Each row was made from one small tree. Brackets hold a mark, then the marks that hang from it, in the order of their numbers. Every link used is in the known rows. Write each row's tree.
Known rows:
[j_12 j_159 [j_795 j_696 [j_813 j_79]]]: [-3.06  1.55 -0.04  3.54 -1.19 -0.75 -2.27  0.51  2.51  5.45 -1.47  0.89
 -1.30 -3.39 -2.51 -0.62  5.06 -0.42  4.14 -0.47  0.87  1.40 -2.00]
[j_795 [j_696 [j_850 [j_494 j_79] j_813]]]: [-0.65 -0.19 -1.18  0.46 -4.82  1.60  1.71  0.32 -1.29  1.49 -1.71  1.47
 -2.42  0.23 -1.79 -0.01  3.90 -1.00  0.78 -1.06  0.46 -0.39  0.29]
[j_696 [j_850 j_494 [j_813 j_79]]]: [-0.49  1.25  0.00  0.32 -2.42  0.67  1.28  0.66 -1.11  1.49 -0.79  0.03
 -1.94  0.12 -3.26  0.17  1.42 -0.71  0.52 -0.88 -1.62  0.00  0.92]
[j_813 j_79 j_850]: [-1.15  1.40 -0.44  1.06 -0.65 -0.22 -0.19  1.10  0.38  0.36 -1.35  1.56
 -3.05 -1.81 -3.13  1.14  4.00 -1.09  1.12  0.50 -2.51  2.06  0.78]
[j_696 [j_850 [j_813 j_79]]]: [ 0.00  1.72 -0.33 -0.19 -1.87 -0.55  1.40  0.11 -0.14  1.16 -0.14  0.69
 -1.90 -0.85 -3.30  0.17  2.73 -0.84  0.57 -1.23 -1.53  0.98  0.65]
[j_696 [j_850 j_494 j_813]]: [-0.49  0.47 -0.08 -0.12 -3.24  0.58  2.30  0.59 -1.07  2.10 -1.69  0.46
 -1.49  0.95 -3.38 -0.96  1.88 -0.89  0.76 -1.11 -0.41 -0.50  1.10]
[j_494 j_79 [j_850 j_696 j_813]]: [-1.75 -0.54 -0.72 -2.01 -3.16  1.63  2.45  0.48 -1.24  0.05 -1.70 -0.46
 -2.83 -1.42 -0.54 -1.58  2.53 -0.79  1.68  0.18  0.56  1.48  0.20]
[j_850 [j_494 j_79]]: [-1.49  0.59 -0.01  0.77 -2.52  0.77  1.45  0.81 -1.78  1.20 -3.02  0.94
 -2.52 -0.51 -2.21  0.02  2.78 -1.08  1.05  0.35  0.09  0.46  0.65]
[j_813 j_79]: [-0.69  1.80  0.43  0.74 -1.03 -1.41  0.33  0.91  0.14  1.06 -2.02  1.21
 -1.98 -1.65 -3.12  0.31  3.50 -1.14  1.02  0.44 -1.11  1.96  0.50]
[j_285 [j_696 [j_850 [j_813 j_79]]]]: [-0.69  2.32 -0.88 -1.12 -1.06 -0.42  0.91  1.10  0.01 -0.28  0.34  1.71
 -2.60 -0.43 -3.39 -0.32  3.49 -0.51  0.61 -0.79 -1.73  0.16  1.23]
[j_12 j_795]: [-1.73  0.83  0.60  0.82 -1.20 -0.39  1.62  0.49  1.04  3.44 -2.85  1.09
 -1.53 -1.49 -3.25 -1.03  4.22 -0.85  2.27 -0.63  0.60  1.06 -0.33]
[j_12 j_159]: [-1.69  1.93  0.34  0.51 -0.41 -1.74  0.56  0.58  0.07  3.77 -1.86  1.94
 -1.21 -1.24 -3.64 -0.96  3.70 -2.05  2.08 -0.77  1.39  1.87  0.59]
[j_12 j_159 [j_795 [j_696 [j_850 [j_813 j_79]]]]]: [-1.69  1.77 -0.87  1.01 -1.23  0.21 -0.02 -0.14  1.21  5.36  0.76  1.60
 -1.55 -2.06 -3.14 -0.44  4.75 -1.13  2.77 -2.48  1.17  1.00 -0.86]
[j_850 j_494 j_696 [j_813 j_79]]: [-2.02 -0.01  0.34 -0.26 -2.18  0.68  1.64  1.40 -0.77  1.60 -1.05 -0.44
 -1.87  0.67 -1.96 -1.47  0.93 -0.13  1.30  0.29 -0.51  0.29  0.44]
[j_12 j_159 [j_795 [j_696 [j_850 j_494 j_813]]]]: [-2.29  0.53 -0.47  1.09 -2.66  1.35  0.99  0.31  0.26  6.38 -0.89  1.29
 -1.03 -0.22 -3.18 -1.67  3.78 -1.03  2.90 -2.44  2.17 -0.46 -0.61]
[j_285 j_696]: [-1.19  1.38 -0.04 -0.67 -0.97 -1.50  0.77  1.97  0.37  0.20 -2.59  2.60
 -2.02 -0.47 -3.58 -1.38  4.69 -0.92  1.30  0.38 -0.15  0.78  1.29]
[j_813 [j_850 j_494 j_696]]: [-2.81 -0.44 -0.03  0.21 -2.19  0.89  1.00  2.20 -0.24  1.91 -2.50  1.28
 -2.15  1.17 -2.57 -0.51  2.87 -0.79  1.49  0.16 -0.89  1.62  1.28]
[j_494 j_850]: [-0.26  0.56  0.63 -0.68 -2.25 -0.55  1.01  1.25 -0.36  0.63 -3.82  0.48
 -1.82 -2.09 -3.09 -0.96  3.68 -1.71  1.42  0.46 -0.19  2.42  0.96]
[j_696 [j_850 j_813]]: [ 0.03  0.87 -0.34 -0.58 -2.65 -0.51  2.42  0.01 -0.16  1.76 -1.19  1.17
 -1.55  0.12 -3.38 -0.72  3.15 -1.14  0.76 -1.32 -0.31  0.50  0.90]
[j_12 j_159 [j_795 j_696]]: [-2.44  0.95  0.01  1.47 -1.10 -0.90 -0.03  0.61  1.67  5.91 -2.07  2.30
 -1.08 -2.03 -3.21 -1.60  5.87 -1.52  3.31 -1.18  2.77  1.50 -0.81]
[j_850 j_494 j_696]: [-2.29 -0.33  0.82 -0.21 -2.49 -0.24  1.56  2.04 -0.42  2.61 -3.30  0.84
 -1.02  1.39 -2.50 -1.43  2.13 -0.69  1.39  0.14  0.33  1.52  1.17]

Write each row's tree:
[-3.18 -0.32 -0.80  0.27 -2.43  2.17  1.27  1.50 -1.16  1.09 -2.04  1.26
 -3.17  0.41 -1.11  0.42  2.94 -0.77  1.37  0.33 -0.84  1.48  0.93] -> [j_813 [j_850 [j_494 j_79] j_696]]
[-2.25  0.79 -0.37  0.13 -0.79 -0.05  0.05  1.62  0.81  1.02 -0.97  1.51
 -2.71 -0.70 -2.29  0.80  3.62 -0.74  1.41  0.19 -1.89  3.08  1.06] -> [j_813 j_79 [j_850 j_696]]
[-1.55  1.25 -1.46 -1.00 -2.74  1.82  1.94  0.96 -2.00 -0.15 -0.73  1.40
 -3.09  0.68 -2.29 -0.49  2.95 -0.34  0.74 -0.73 -0.64 -1.28  1.30] -> [j_285 [j_696 [j_850 [j_494 j_79] j_813]]]
[-1.64  0.41 -0.09  2.49 -3.70 -0.26 -0.58  0.69  2.67  4.29 -3.14  1.27
 -0.76 -1.54 -2.67 -0.20  5.85 -0.05  2.91 -1.37  0.26  1.34 -0.90] -> [j_12 [j_795 [j_696 j_850] j_813]]
[-0.68  1.48 -0.86 -1.52 -1.92 -0.48  1.94  1.23  0.12  0.30 -0.59  2.10
 -2.09  0.44 -3.61 -1.21  4.11 -0.57  0.87 -1.04 -0.67 -0.29  1.49] -> [j_285 [j_696 [j_850 j_813]]]
[-0.82  0.66 -0.92 -0.14 -3.47  1.89  2.47 -0.21 -2.00  1.20 -1.26  0.44
 -2.60  0.30 -2.13  0.10  2.07 -0.78  0.67 -1.22 -0.47 -0.47  0.73] -> [j_696 [j_850 [j_494 j_79] j_813]]
[-2.89 -0.25 -0.43  1.40 -2.41 -0.09 -0.18  1.66  1.72  1.64 -2.40  0.77
 -1.91 -0.23 -1.96 -0.46  3.81  0.06  2.63  0.57 -1.43  1.99  0.15] -> [j_795 [j_813 [j_850 j_696]]]
[-3.37  1.61  0.42  2.39 -0.54 -0.74 -0.40 -0.01  1.70  5.76 -2.18  0.32
 -0.99 -2.46 -3.03 -1.45  3.59 -0.45  4.19 -0.79  1.16  0.84 -1.38] -> [j_12 j_159 [j_795 j_813]]
[-1.01  0.57  0.03  3.04 -3.00 -1.67 -1.73  1.28  1.75  1.36 -2.94  1.07
 -1.42 -2.17 -2.35 -0.06  5.10 -0.41  2.22  1.16 -0.84  1.71 -0.69] -> [j_795 j_696 [j_813 j_79]]
[-1.51  0.46 -0.77  3.26 -2.72 -0.49 -2.29  1.52  2.11  0.78 -2.14  1.40
 -2.61 -2.45 -2.30  0.76  5.60 -0.30  2.38  1.21 -2.22  1.65 -0.53] -> [j_795 j_696 [j_813 j_79 j_850]]
[ 0.36  0.90 -0.83  0.40 -3.07 -0.58  0.54  0.53  0.69  1.42 -0.66  1.63
 -1.78 -0.97 -2.99  0.12  4.61 -1.04  0.84 -1.03 -0.61  1.14  0.27] -> [j_795 [j_696 [j_850 [j_813 j_79]]]]
[-2.60 -0.08 -0.05 -0.09 -2.75  0.95  1.70  1.21 -1.40  1.90 -2.73  0.74
 -2.06  0.80 -1.26 -0.39  2.25 -0.81  1.16  0.14  0.43  1.47  0.77] -> [j_850 [j_494 j_79] j_696]
[-3.41  2.43  0.24  2.97  0.21 -0.65 -1.27  0.18  1.70  5.20 -1.03 -0.06
 -1.55 -3.36 -2.89 -0.48  3.14 -0.33  3.84 -0.57  0.03  1.38 -1.61] -> [j_12 j_159 [j_795 [j_813 j_79]]]
[-3.04  0.79 -0.10  3.23 -1.95 -0.88 -1.21  0.45  2.57  6.03 -2.58  1.28
 -0.79 -2.52 -2.69 -1.68  5.49 -0.50  4.32 -0.62  2.08  1.02 -1.94] -> [j_12 j_159 [j_795 j_696 j_813]]
[-1.28 -0.82  0.17 -2.05 -3.06  0.48  2.40  1.21 -0.31  0.80 -2.34 -0.33
 -1.80 -0.75 -1.82 -2.65  2.30 -0.91  1.75  0.14  0.56  1.60  0.54] -> [j_494 [j_850 j_696 j_813]]
[-2.76  0.34 -0.05  0.60 -1.35  1.13  0.00  2.19 -0.20  1.31 -1.59  0.78
 -2.67  0.26 -2.25  0.54  2.31 -0.67  1.31  0.43 -2.03  1.98  1.12] -> [j_813 j_79 [j_850 j_494 j_696]]
[-2.37  1.22  0.02  1.55 -2.06  0.51 -0.15  1.06  0.51  6.82 -1.97  2.03
 -0.68 -0.44 -3.58 -0.50  4.58 -1.42  2.62 -2.43  1.85  1.17  0.01] -> [j_12 j_159 [j_795 [j_696 [j_850 j_494]]]]
[-1.52  0.36 -0.03 -0.68 -1.49 -0.55  1.60  0.88  0.24  1.23 -0.56  0.37
 -1.93 -0.24 -2.03 -1.30  2.21 -0.36  1.49  0.03 -0.31  1.24  0.18] -> [j_850 j_696 [j_813 j_79]]
[-0.53  0.34 -0.30  2.10 -4.27 -1.43 -0.89  1.06  1.80  2.51 -3.29  1.76
 -0.72 -0.69 -2.84  0.07  5.48 -0.70  1.80 -0.53 -0.28  1.80  0.11] -> [j_795 [j_696 j_850] j_813]
[-2.04  0.49 -0.87  1.15 -2.27  1.94  0.92  0.86 -1.56  0.44 -2.20  1.32
 -3.52 -0.61 -2.09  0.92  3.43 -1.14  1.15  0.63 -1.36  0.61  0.73] -> [j_813 [j_850 [j_494 j_79]]]
[-1.84  0.04 -0.13 -1.53 -2.58  0.78  1.38  1.20 -0.92  0.52 -2.87  0.45
 -2.49 -1.61 -0.85 -0.35  3.40 -1.34  1.48  0.27  0.42  3.34  0.87] -> [j_494 j_79 [j_850 j_696]]
[-2.55  0.47 -0.61  3.79 -2.02  0.70 -2.12  1.07  2.79  2.56 -1.95  0.83
 -2.65 -3.16 -2.12  0.47  5.92  0.25  3.42  0.50 -1.71  1.22 -1.67] -> [j_12 [j_795 j_696 [j_813 j_79 j_850]]]
[-1.55 -0.38 -0.86  2.82 -3.64 -0.58 -1.16  1.42  2.20  1.24 -3.21  1.89
 -2.19 -1.59 -2.39 -0.28  6.08 -0.45  2.63  0.95 -1.03  1.19 -0.55] -> [j_795 j_696 [j_813 j_850]]
[-2.46 -0.73 -0.51 -0.59 -3.13  1.75  2.65  0.55 -1.69  1.39 -1.60  0.01
 -2.56  0.86 -0.88 -1.48  1.55 -0.21  1.49  0.12  0.73 -0.24  0.24] -> [j_850 [j_494 j_79] j_696 j_813]
